In the rows, 128 means zero.
Known rows, with every step that occurs
gite/tili: [130 134 149 136 139 166 125 144 159 133 138 117 113 115  91 135 140 122
 116 150 118]
mosov/valos/kupep/tili/rupi: [105  80 139 166 123 135 156  33 125 163 118 193 103  78 139 190  88 236
 136 147 104]
kupep/valos/rupi: [121 129 144 166 132 122 136  71 154 104 112 151  65 121 171  63 136  91
 101 130 105]
rupi/tili: [101 109 121 177 114 156 116 113 151 141 152 117 170 106 130 141 178 136
 136 144 119]
mosov/valos/rupi/tili: [105 117 115 196 117 128 139  96 160 141 116 165  94 110 170 145 186 128
 125 176  94]
kupep/valos/rupi/tili/zotig: [ 81 114  90 208 125 118 159  52 202 134 131 134  64 109 167  97 199  98
 104 141  68]
kupep/tili: [130  91 149 136 124 162 103  82 136 143 120 142 147 119 131 129 126 170
 141 145 134]
zotig/tili/kupep/valos: [154 142 163 120 108 133 159  50 157 118 144 116 150  71 168 112 141  98
 102  90  92]
zotig/tili: [145 122 149 106 116 141 118 118 160 128 119 109 149  96 140 112 141 109
 126 144 141]
tili/zotig: [115 133  86 121 137  97 166 121 151 144 128 121  83 139 121 149 142 122
 126 125  99]
mosov/valos: [121 128 126 134 116 103 152 117 140 137 115 150 105 112 155 141 107 159
 131 126 101]
zotig/tili/kupep: [173 149 145  94 115 140 155  96 121 132 142 117 160  96 134 167 161  95
 117 122 119]
tili/mosov: [104 120 131  89 157  67 115 139 130 107 135  89 136 140 129 130 158  81
 126 131 119]
kupep/tili/mosov/valos: [ 98  81 147 101 143  72 116  80 151 130 113 126 132 119 160 143 137 150
 143 144 100]
valos/mosov/tili: [181  96 159 109 106 142 142 100 148 155 118 100 154  79 135 140 164  78
 137 153 121]
gite/valos/kupep/tili/rupi: [ 87  65 134 147 135 123 110  33 139 132 148 183 130  94 106 165 152 198
 136 137  97]
rupi/tili/kupep/valos/mosov: [136 102 144 183 109 144 168  37 148 141 182 129 211  75 176 127 191  96
 110 132  67]
tili/mosov/valos: [ 96 122 129  94 146  38 141 127 145 116 123 109 114 124 158 142 138 106
 129 128  95]
rupi/tili/zotig: [ 88 111  74 173 123 124 153 108 171 158 151 110 127 114 126 163 189 133
 132 143  91]
mosov/valos/kupep/tili: [141  89 156 148  99 164 126  33 129 143 111 174 124  97 136 160  94 197
 134 154 105]

Rows
[128 134 115 169 114 152 147  91 112 148 172 122 180 106 124 196 191 125
 127 125  94]
rupi/tili/kupep
[136 129 139 142 101 130 149  82 123 128 117 162 106 104 131 160  95 151
 123 138  99]
mosov/valos/kupep
[123 111 133 138 128 112 158 110 140 163 122 109  97  65 123 180 135 151
 146 107 125]
mosov/tili/rupi
[ 90 104 132 151 115  98 122  75 148 120 148 112 153  93 135 171 173 111
 127 159  81]
rupi/tili/mosov/valos/kupep
[ 97 110 137 214 119 145 122  59 178 119 135 141 106  95 172  76 186 101
 108 147  95]
kupep/valos/rupi/tili
[110 114 133 124 140 114 149 121 156 148 130 126 129  74 142 140 142 149
 127 137 140]
zotig/tili/rupi
[147 124 104 113 113 111 164 105 170 157 111  87  69  96 113 172 156 104
 138 108  99]
mosov/tili/zotig
[ 72 102 120 142 131  67 126 113 166 129 146 101 155 104 160 152 187 116
 136 150  87]
rupi/tili/mosov/valos
[110 130 129 108 160  41 140 116 138 106  99 137  64 141 165 133 167  74
 113 162  96]
tili/mosov/valos/rupi
[113  87 145 114 156  71 120  69 145 123  89 153  82 131 169 133 165 114
 127 180 102]
kupep/tili/mosov/valos/rupi
[169  99 116 101 114 115 180  93 172 168 114  90 112  90 128 159 176  78
 135 146  93]
valos/mosov/tili/zotig
[171 140 163 135  95 133 163  38 141 134 138  99 108  63 147 152 134  99
 122  60  78]
mosov/tili/kupep/valos
[141 153 165 153 132 156 160  74 156 122 164 120 113  91 120 136 133 114
  95  99  67]
gite/tili/kupep/valos
[212 120 160 102 109 144 176  78 111 159 136 108 164  77 130 195 182  70
 128 130  98]
valos/mosov/tili/kupep
[140  92 119 134 118 165 141  37 137 148 123 144 104 119 101 170 129 163
 129 153 104]
valos/kupep/tili/zotig
[133  83 165 102 138 132  89  54 120 112 128 115 154 120 107 147 146 119
 130 162 126]
valos/kupep/tili/mosov
